Each row comes from the steps of one walk. Every step used is in the known rows, and no mark comes twice. Write the walk behind each row, first mark first.
In the rows, 100 means zero.
Known rows:
seni, dosiv: [103,  99, 107, 118,  68,  63,  93,  96,  78, 105, 104,  82, 109,  95, 123,
 107, 112, 105, 109, 120,  86,  83,  96,  99,  96]
dosiv, seni: [104, 112, 103,  95,  97,  63, 102, 112,  96,  92, 117,  94, 100,  92,  90,
  97, 151,  86,  81, 122,  82,  99, 100,  96, 110]
velovul, beze, gifuvas, seni, dosiv, gulon: [103,  96,  92, 121, 119, 135,  92, 106, 168,  99, 103, 102, 107, 111,  98,
 116,  67, 116,  93,  73, 116, 110,  87, 102,  86]
nobi, dosiv, gulon, gifuvas: [ 90,  95, 110,  47,  78,  73,  78, 108, 129, 118, 145, 107, 140, 109, 105,
  90, 124,  91, 132, 146,  90,  85, 111, 106, 103]
velovul, beze: [ 83, 110,  96, 107,  97, 113,  95, 110,  60,  74, 100, 100,  96, 102, 114,
 100, 104,  91,  75, 130,  84,  96,  91, 101, 100]
gifuvas, beze, velovul, seni, dosiv: [106,  93, 107, 157, 113, 119, 113,  85,  53, 106,  65,  92,  77,  88, 125,
  97,  79, 108,  97,  60, 107, 111,  88, 106,  88]
velovul, beze, dosiv: [ 86, 101, 100, 104,  85, 110,  97, 103,  87,  84,  91, 102, 104, 100, 116,
 107,  95,  91,  93, 134,  80, 106,  96,  95,  93]
dosiv, seni, velovul, beze, gifuvas: [ 98, 123,  82, 132, 136, 141,  92, 128,  98,  87,  89, 100,  84,  95,  68,
  97,  97,  97,  60,  83, 106, 119,  87,  98, 113]
velovul, seni, dosiv, gulon: [104,  97, 118, 129,  97,  53,  82,  78,  72, 121, 114,  89, 106,  99, 129,
 102,  89, 102, 109, 108,  89,  95, 112, 101,  90]
gifuvas, seni, velovul, beze, dosiv: [103, 101,  88,  71, 100, 130, 118,  82, 100,  90,  54, 102,  72,  99,  94,
 107,  61,  99,  89,  74, 105, 107,  91,  92,  94]
dosiv, gulon, gifuvas: [ 94,  94, 106,  94,  89,  65,  93, 102, 113, 105, 143, 112, 124, 105,  95,
  95, 128,  96, 119, 136,  95,  82, 118, 103, 112]
dosiv, gulon: [ 96, 102, 104,  84,  88,  44,  90,  92,  71, 102, 124, 102, 113, 110, 105,
  99, 121,  91, 108, 122,  95,  88, 111,  99, 101]
gulon, gifuvas, beze, velovul, seni: [ 95,  92, 101, 145, 126, 147, 121,  98,  72,  97,  89, 117,  82,  90,  97,
  84, 104, 103,  92,  76, 108, 111,  98, 107, 103]
gifuvas, beze: [ 91,  98,  93,  97,  91, 107, 112, 109,  60,  73, 100,  99,  95, 106,  99,
  99, 132,  99,  85, 105, 100,  97,  91,  98,  95]
beze, dosiv: [ 97,  98, 102,  97,  66,  69, 100,  90,  83, 102, 101,  97, 108, 100, 108,
 106, 120,  93, 115, 126,  81, 100, 102,  91,  92]
velovul, beze, dosiv, gulon: [ 88,  97, 106,  95,  91,  83,  89,  96, 105,  94, 106, 109, 114, 108, 115,
 108,  87,  87, 108, 133,  87, 107, 108,  99,  92]
gifuvas, seni, velovul, beze: [ 98, 110,  85,  69, 113, 133, 114,  91,  70,  80,  64,  99,  64, 101,  91,
  99,  71, 100,  71,  72, 111,  95,  87,  98, 103]
beze, velovul, seni, dosiv: [109, 101, 113, 157, 102,  83, 100,  74,  47, 125,  75,  89,  84,  83, 132,
  96,  77, 103, 107,  78,  94, 102,  95, 103,  93]
dosiv, seni, velovul, beze: [ 99, 120,  95, 101, 120, 104, 101, 115,  73,  83,  83,  94,  78,  89,  88,
  94,  99,  85,  64, 103,  94, 102,  95, 101, 118]
seni, gifuvas, beze, velovul: [100, 102,  90, 123, 121, 138, 111, 113,  50,  90,  82, 101,  89, 107, 100,
  96, 101, 114,  93,  54, 126, 116,  90, 106,  94]
seni, dosiv, gulon, gifuvas: [103,  87, 114, 122,  76,  59,  89,  99, 133, 118, 136,  99, 131,  97, 112,
 103, 112, 106, 133, 133,  94,  78, 117, 106, 108]
beze, velovul, seni, gifuvas: [102, 113, 101, 135, 132, 116,  94,  91,  27, 114,  88,  97,  82,  98, 115,
  91,  83, 109,  87,  62, 108, 117,  99, 102,  93]
velovul, seni, dosiv, gulon, gifuvas: [102,  90, 120, 140,  96,  75,  85,  87, 111, 125, 132, 100, 118,  94, 118,
  97,  96, 106, 120, 122,  89,  89, 119, 104, 103]

Write each row's walk:
[114, 109, 103,  91,  89,  60, 107,  95,  98, 110,  83,  92,  90,  88,  81,
 101, 114,  87, 103,  99,  89, 105, 107,  90, 112]
beze, dosiv, seni, velovul
[ 94, 124,  87,  86, 127, 148,  78, 136, 114,  99,  90,  95, 100, 100,  78,
  93,  90,  91,  72,  92, 102, 122,  79, 101, 105]
nobi, dosiv, seni, velovul, beze, gifuvas
[103, 101, 112, 139,  89,  79,  90,  84,  57, 110, 100,  82,  96,  91, 131,
 101,  97, 105,  94, 107,  83,  94,  99,  98,  91]
velovul, seni, dosiv
[101,  99,  86, 130, 112, 161, 101, 112, 152,  89,  89,  97,  95, 102,  98,
 115,  77, 120,  79,  76, 109, 110,  74,  99,  85]
velovul, beze, gifuvas, seni, dosiv
[ 89, 118,  79, 131, 119, 150,  89, 114,  55,  86,  82,  99,  85, 105,  85,
  99,  74, 105,  72,  84, 110, 108,  85,  98, 101]
seni, velovul, beze, gifuvas
[ 99,  98,  92,  71, 122, 128, 109,  93, 132,  94,  96, 116,  87, 104,  80,
  95,  70, 102,  96,  85, 118,  90, 107, 105, 114]
dosiv, gulon, gifuvas, seni, velovul, beze
[ 98, 103,  86,  80, 115, 154, 118, 101, 111,  83,  82, 110,  76,  95,  82,
  95,  79, 104,  80,  85, 111,  89,  93, 101, 114]
gulon, gifuvas, seni, velovul, beze
[ 86,  89, 107, 104,  93, 105,  93, 106, 146,  98, 125, 120, 126, 103, 104,
 104,  96,  92, 118, 148,  86, 102, 116, 102, 104]
velovul, beze, dosiv, gulon, gifuvas
[ 89,  90,  94, 109,  90, 128, 114, 120,  98,  77, 118, 110, 107, 101,  88,
  95, 140, 104,  97, 118, 100,  91,  99, 103, 106]
gulon, gifuvas, beze
[ 88,  88, 104,  51,  89, 111,  92, 121, 133,  99, 133, 111, 133, 113,  97,
  91, 128,  95, 124, 126, 103,  94, 104, 110,  98]
nobi, dosiv, gulon, gifuvas, beze
[104,  86, 108, 167, 112, 141, 118,  94,  97, 110,  84, 104,  88,  83, 115,
  93,  88, 112, 108,  73, 106, 106,  97, 110,  98]
gulon, gifuvas, beze, velovul, seni, dosiv
[ 99, 111, 101, 111, 120, 128,  91, 130, 131,  86, 106,  97, 107,  98,  98,
 109, 103,  98,  75, 114,  89, 128, 102,  97, 101]
velovul, beze, dosiv, seni, gifuvas
[106,  95,  99,  16,  94,  94,  97,  88, 145, 124, 107, 106, 109, 108,  84,
  89,  89,  99, 128,  88, 116,  84, 107, 103, 104]
nobi, dosiv, gulon, gifuvas, seni, velovul
[108,  93,  97, 104, 103, 117, 122, 115, 138,  95,  92, 106,  96,  87,  64,
  96, 124,  96, 106,  96, 102, 110, 108,  96, 118]
gulon, gifuvas, beze, dosiv, seni, velovul
[111, 106,  87,  64,  95,  89, 118,  79,  68,  97,  73,  93,  70, 101,  84,
  98,  92, 103,  90,  63, 113,  87,  93,  93, 103]
gifuvas, seni, velovul
[100, 113, 108,  49,  88,  72,  86, 120, 114, 105, 117,  90, 116,  96, 100,
  93, 146,  80,  95, 131,  79, 101,  92,  99, 101]
nobi, dosiv, seni
[104,  88,  99,  68,  99,  84, 111,  92, 155, 104, 131, 116, 110, 107,  83,
  99, 120, 102, 113, 105, 107,  85, 112, 100, 106]
dosiv, gulon, gifuvas, seni
[105,  98,  94,  60, 109, 103, 108,  75, 121, 100,  69, 106,  83, 107,  92,
 107,  53,  96, 105,  75, 114, 107, 105,  95,  96]
gifuvas, seni, velovul, beze, dosiv, gulon
[107, 118, 102,  47,  93,  71,  88, 110,  85, 113,  94,  84,  99,  94,  90,
  88, 120,  82,  98, 105,  92,  99,  94,  98, 110]
nobi, dosiv, seni, velovul
[ 95, 103, 101,  93,  96,  83,  91,  85,  76, 103,  80, 103,  97, 105, 105,
 103,  60,  89, 111, 108, 100, 103, 111,  98, 100]
seni, velovul, beze, dosiv, gulon
[116,  89, 107,  81,  86,  57, 103,  80, 138, 113, 105,  93, 106, 105, 110,
 111,  95, 108, 117,  88, 106,  86, 102,  99,  92]
gifuvas, seni, dosiv, gulon
[ 94, 102,  90, 108, 108, 134, 100, 124,  59,  74, 106,  94, 101, 113,  99,
 102, 119, 115,  81,  83, 113, 108,  95, 101,  93]
seni, gifuvas, beze
[ 97, 107, 105, 107, 102, 101, 102, 116, 131,  84,  99, 102, 102,  90,  99,
 106, 115,  82,  82, 134,  74, 118,  98,  95, 103]
velovul, beze, dosiv, seni
[ 99,  90,  99,  96, 101, 103,  95, 109, 102,  95, 113, 103, 120, 120,  99,
 110, 100, 111, 115,  88, 115, 119, 113,  99,  85]
seni, gifuvas, beze, dosiv, gulon
[108,  99,  89,  70,  96, 112, 121,  89, 105, 101,  92, 105,  82,  95,  74,
  93, 104, 108, 101,  78, 113,  82, 101,  96, 114]
gulon, gifuvas, seni, velovul
[106,  95, 113, 112,  74,  37,  85,  89,  94, 115, 118,  88, 120, 103, 122,
 107, 103, 102, 124, 121,  92,  83, 109, 102,  96]
seni, dosiv, gulon
[ 97,  85, 103,  88,  85,  76, 105,  95, 103,  92, 104, 108, 114, 112, 100,
 107, 113,  95, 121, 107, 101, 109, 110,  97,  88]
gifuvas, beze, dosiv, gulon
[112,  97, 119, 145, 109,  56,  91,  68,  71, 136,  90,  96,  94,  93, 131,
  96,  67,  99, 119,  79, 102, 102, 108, 106,  93]
beze, velovul, seni, dosiv, gulon
[110,  86, 103, 102,  78, 106, 113,  96, 161, 106, 110,  98, 107,  92, 100,
 106, 113, 115, 113, 101,  98,  81,  97, 100, 102]
gulon, gifuvas, seni, dosiv
[115,  92,  94, 109,  99,  93,  94,  94, 160, 118, 112,  98, 112, 112,  91,
 114,  92, 120, 113,  68, 118, 102,  95,  97,  86]
beze, gifuvas, seni, dosiv, gulon
